Each row was made from one walk, in order. Every step used is in the known rows, and no mark comes twice. Write each row's walk.
Known rows
nuzom -> niva: [ -2.4  18.6  -8.2  -6.2 -22.3  -7.5  -1.7  -6.8  16.6  -6.7 -12.7   4.9
  21.9 -10.6 -29.5   9.4  -9.2  -0.3 -11.5  14.4  35.7  17.3]
niva -> nuzom: [  3.1  17.1 -12.1 -23.5 -21.1 -19.6  -3.2 -13.3   8.7   1.3  -3.2  20.9
  22.2  -6.6 -23.9  20.4 -26.2   5.7  -1.2  10.4  40.7  21.6]
zudeb -> nuzom -> niva -> guzo: [ -1.1  35.2  -7.3  -0.3 -34.5  -8.4   9.8  -8.0  24.1 -32.6  -5.4   3.1
  13.4 -31.6 -24.0   4.5 -37.5  -5.4   9.5  23.3  47.4  26.7]
penuk -> pefi: [ 20.0   6.4  -5.8  -1.2  -7.7  -6.2 -18.5   4.1  26.6  18.8   4.3   6.8
  13.8   0.6 -18.7  13.0  -3.1  -0.7 -11.7   2.6  40.8  12.2]
finule -> kimosoz -> lupi -> penuk -> pefi -> nuzom: [ 21.4  -3.2 -13.2   0.5 -10.3  19.5 -17.1  35.6   7.8  39.7  30.2 -21.2
  -1.3  30.9   1.8 -20.1  15.7  -5.5   8.4   4.9  35.9   2.5]
nuzom -> pefi -> penuk -> gevul -> kimosoz -> lupi: [  8.3 -24.0   9.0  -8.4 -12.2  17.2  11.8  19.0 -20.2  44.8  11.0   2.7
  25.6  14.0  -8.3  -0.8  32.5  14.8  33.7  -3.6 -10.3  15.4]
zudeb -> nuzom -> niva: [  5.7  28.4 -13.9  -3.8 -27.9 -14.8  -1.9 -11.9  16.9 -18.7 -10.6  -4.6
  17.7 -28.6 -22.1   6.0 -23.6  -2.2   7.1  13.8  36.2  17.5]
finule -> kimosoz -> lupi -> penuk -> gevul: [ 23.8 -20.3 -19.2 -30.2  -2.9  25.9 -11.3  34.0  -6.7  38.1  13.3 -22.9
   9.0  33.8  -7.4 -15.1  35.2  34.4  15.6  -3.6   2.5  13.0]
guzo -> niva -> nuzom -> pefi -> penuk -> lupi -> kimosoz: [ -2.8 -13.8  -0.3 -10.3 -35.4   0.9  14.5  -0.6  -9.7  19.6  12.0  26.4
  17.5   7.9   7.5  -2.9 -15.3  -0.4  18.7  17.8  27.8  36.7]
nuzom -> pefi -> penuk -> lupi -> kimosoz: [  2.5 -28.0  -0.5   1.2 -19.0  22.9   2.4  13.7 -10.9  40.1  -3.3   5.4
   6.4  12.6 -11.4  -8.5  10.1  13.2   9.0  -2.8   4.8  19.7]
kimosoz -> lupi -> penuk -> pefi: [ 25.9   1.2 -21.6  -2.5   5.4  24.5 -14.4  27.5  12.9  49.9  11.9 -13.0
   5.6  25.5  -4.5 -12.1  17.6  -2.3   4.3  -0.1  30.6  10.9]
pefi -> nuzom -> niva: [-14.0  23.2  -6.3   0.3 -36.0 -12.1  -2.1  -6.9  17.8 -16.6   0.8   9.7
  21.5 -12.6 -24.2  10.9 -16.3 -13.2  -9.5  18.3  36.6  15.7]
niva -> nuzom -> pefi -> penuk -> lupi: [  5.6 -15.1   2.9   2.8 -19.6   2.7   9.9 -10.1 -17.1  17.3  12.8  26.4
  26.0  -9.0  -7.5  -4.5 -17.8   6.3   8.3   2.1  21.0  29.8]
guzo -> niva -> nuzom -> pefi -> penuk -> gevul -> kimosoz: [  7.5  -4.0  19.1 -20.8 -31.4  -9.3  19.6  -4.4 -13.1   7.9  18.3  30.7
  39.2  -0.2   9.0  13.7  -6.9   8.0  28.0  18.9  18.3  38.0]
zudeb -> nuzom -> pefi -> penuk -> gevul -> kimosoz: [ 19.6  -9.5  12.7  -6.9 -19.8   5.5   6.5   5.8 -13.6  15.4   6.3  -0.2
  22.9 -14.5  -2.9   4.2   5.4  20.7  38.7  -2.6  -4.1  19.5]
guzo -> niva -> nuzom -> pefi: [-10.4  29.4  -3.1  -8.8 -41.1 -25.9   7.5 -19.2  15.3 -11.5  -3.0  34.4
  37.7  -8.1   1.9  22.2 -42.2  -2.1   0.8  25.8  58.9  39.8]
lupi -> kimosoz: [ -0.9   3.3 -15.2 -25.9 -21.7  -0.5 -10.7   9.5  15.9  24.6 -18.3   0.9
   4.8  14.5 -28.3  16.0   1.4  11.4  -0.6   3.4  23.5  10.9]
finule -> kimosoz -> lupi: [  6.3   0.0 -12.2 -17.9 -15.0   0.3  -9.8  12.6   5.0  24.5  -2.8  -6.0
  13.1  14.9 -29.8  -4.3  13.9  12.0   7.6  -2.1  26.1   5.7]
kimosoz -> finule: [ -0.6   0.3 -13.0 -18.0 -11.6 -16.5  -8.4   9.7  16.4  24.0 -25.1   3.2
   3.4  10.4 -37.9   6.5   4.5   5.2   5.3   6.7  38.8  14.2]
niva -> nuzom -> pefi -> penuk -> gevul -> kimosoz: [ 13.2 -15.7  13.9 -17.9 -19.4  -2.8  17.9  -1.8 -22.0  22.7  14.4  18.9
  31.1  -0.9  -0.5  13.7  -1.9  18.7  27.1   6.2   6.1  23.8]
gevul -> kimosoz -> lupi: [ -3.8   0.5 -19.6 -31.6 -12.6   5.6  -0.5  14.3   4.8  39.9  -3.2   2.8
  15.9  15.0 -33.5  13.6  25.9   0.6  29.0   6.2  13.6   7.6]
pefi -> penuk -> gevul -> kimosoz: [ 20.9 -22.0  13.0 -27.6  -5.5  10.6  -0.8  12.2 -10.6  25.6   7.0   8.1
  21.3   6.2 -27.1   6.5  27.7  20.3  16.2  -6.2 -12.2  17.8]
kimosoz -> lupi -> penuk -> pefi -> nuzom: [ 14.3   5.7 -19.3   5.4  -8.5  19.5 -15.1  28.0  12.5  39.6  26.5  -9.0
   4.8  24.3   1.1 -10.6   9.1 -13.6   7.3   5.8  32.3   8.7]

Which walk is each row?
[ -3.7  27.2  -8.0 -25.7 -31.6 -26.8  -1.8 -16.5  18.8 -12.7   0.7  32.9
  31.3  -6.6 -15.6  20.4 -31.6  -5.1  -0.2  21.7  53.1  35.1] => guzo -> niva -> nuzom
[  7.1   7.2 -24.7 -16.1  -2.5  24.8  -9.3  21.6   4.3  39.5  -5.2  -7.1
  11.7  21.8 -20.2  -9.8  12.7   8.4   5.2   0.2  19.7  15.8] => kimosoz -> lupi -> penuk
[ 17.5  10.7 -11.8   3.6  -9.8  14.0 -20.0  19.2  20.7  24.4  19.9  -2.0
   6.8  13.1  -1.1  -1.7  -6.1  -7.6  -8.9   7.1  38.5  14.6] => lupi -> penuk -> pefi -> nuzom
[ -4.2 -36.2 -32.6 -34.4 -15.8   0.7  -3.3  26.8   8.9  51.2 -12.8  -7.5
 -17.1  30.8 -32.9   1.5  31.9  12.6  29.4   8.3  18.6  12.3] => penuk -> lupi -> kimosoz -> finule
[  0.1  23.6   3.7  17.9 -35.3  -6.5   5.5   3.3  33.1 -19.3  25.4  10.8
   9.7 -12.6 -11.9   8.1 -27.1 -23.4 -10.7  30.2  60.7  20.7] => penuk -> pefi -> nuzom -> niva -> guzo
[  3.0  -0.8 -26.3 -31.5  -1.0  29.5  -2.5  28.3  -1.0  54.7   0.2 -10.5
   9.1  29.3 -22.7  -1.6  30.7   6.5  28.8   6.9   8.4  11.1] => gevul -> kimosoz -> lupi -> penuk
[ 28.7   6.3 -13.3  -4.7   4.6  17.5 -20.0  18.0  19.8  33.3   6.1  -7.0
   8.3  15.0  -6.9  -2.7   3.0   4.1 -11.6   2.5  36.9  16.4] => lupi -> penuk -> pefi
[  2.8  -9.7   9.8 -19.6 -29.4  -5.0  23.8   4.0 -19.2  23.8  26.4  24.4
  36.8  10.7  11.0   4.3   7.4   1.6  43.0  16.5  11.5  32.8] => guzo -> niva -> nuzom -> pefi -> penuk -> gevul -> kimosoz -> lupi
[  0.0 -38.5  -7.5  -9.6 -22.6  -2.9  17.1  13.0 -20.3  50.5  -3.7   4.9
  -7.8  20.9  -8.8 -11.3   1.7   5.2  33.9  10.6  25.8  18.9] => niva -> nuzom -> pefi -> penuk -> lupi -> kimosoz -> finule
[ 10.2 -20.2   5.9 -16.5 -17.7   3.0  23.1   7.7 -29.5  39.0  21.5  11.5
  27.5  10.5   2.6   3.8  14.6  12.7  43.0   4.2   1.0  18.4] => niva -> nuzom -> pefi -> penuk -> gevul -> kimosoz -> lupi
[  5.2 -17.5 -18.4 -40.8 -14.1   8.0   2.1  18.9  -0.6  38.3  11.8  -0.5
  19.0  20.2 -23.8  18.5  42.9  18.3  37.2   3.3  -7.1  10.7] => penuk -> gevul -> kimosoz -> lupi
[  3.1  18.6 -12.4  17.7 -20.8  23.4   9.0  25.8  19.9  12.3  32.4  -8.5
   2.1  13.1   2.2 -17.2  -6.4 -26.3   5.1  29.1  49.9  18.6] => kimosoz -> lupi -> penuk -> pefi -> nuzom -> niva -> guzo
[ 17.7 -10.9 -24.3 -25.4  -1.6  27.2  -7.4  26.8  -0.3  37.6   8.1 -10.1
  16.2  27.3 -10.1  -5.8  29.7  25.8  15.3  -3.1  -0.3  19.1] => kimosoz -> lupi -> penuk -> gevul
[  5.2  16.9  -3.2  14.0 -29.1 -13.2  -5.9  -0.3  25.0  -5.4  18.9   3.7
  14.9  -8.0  -9.5   8.8 -12.7 -22.3 -11.9  19.7  48.2  11.1] => penuk -> pefi -> nuzom -> niva
[ 33.4  -7.6 -15.5  -5.9   5.9  23.2 -17.3  35.6   8.6  52.0  17.1 -25.3
   0.0  32.5  -2.4 -22.9  24.0   6.5   5.5  -0.2  33.8   5.2] => finule -> kimosoz -> lupi -> penuk -> pefi
[  6.4   4.8  20.4  17.3 -14.3   5.6  -4.0  -2.9  -4.0  13.1 -14.3  16.6
  27.4  -7.9 -18.2  -4.0 -17.2   7.1 -14.3  -5.7  25.1  22.2] => nuzom -> pefi -> penuk
[ 10.1   8.7  -6.0  13.5 -23.2  23.8   5.4  33.4  15.1  12.3  38.4 -23.3
  -4.2  20.1   4.6 -27.4  -0.3 -17.2   7.7  28.3  52.3  12.2] => finule -> kimosoz -> lupi -> penuk -> pefi -> nuzom -> niva -> guzo
[ -0.1  -5.3   6.9   1.2 -30.4  -3.9  12.4 -13.6  -8.3   2.8  17.7  38.8
  34.4  -8.6   1.1  -5.7 -23.6  -3.8   8.4  15.2  33.8  44.5] => guzo -> niva -> nuzom -> pefi -> penuk -> lupi
[ 21.7  -6.9 -24.2 -18.4   5.5  29.3  -6.4  35.4   6.5  65.6  17.5 -16.6
   3.9  30.6  -6.9  -5.2  35.6  -4.7  27.1   7.2  20.9   5.1] => gevul -> kimosoz -> lupi -> penuk -> pefi
[  3.1 -24.1  -4.8  -7.5 -25.9   8.4  12.7   1.6 -20.0  35.0   6.2  14.0
   9.7   7.9  -2.7  -1.8  -8.6   9.5  18.4   4.4  16.1  22.4] => niva -> nuzom -> pefi -> penuk -> lupi -> kimosoz
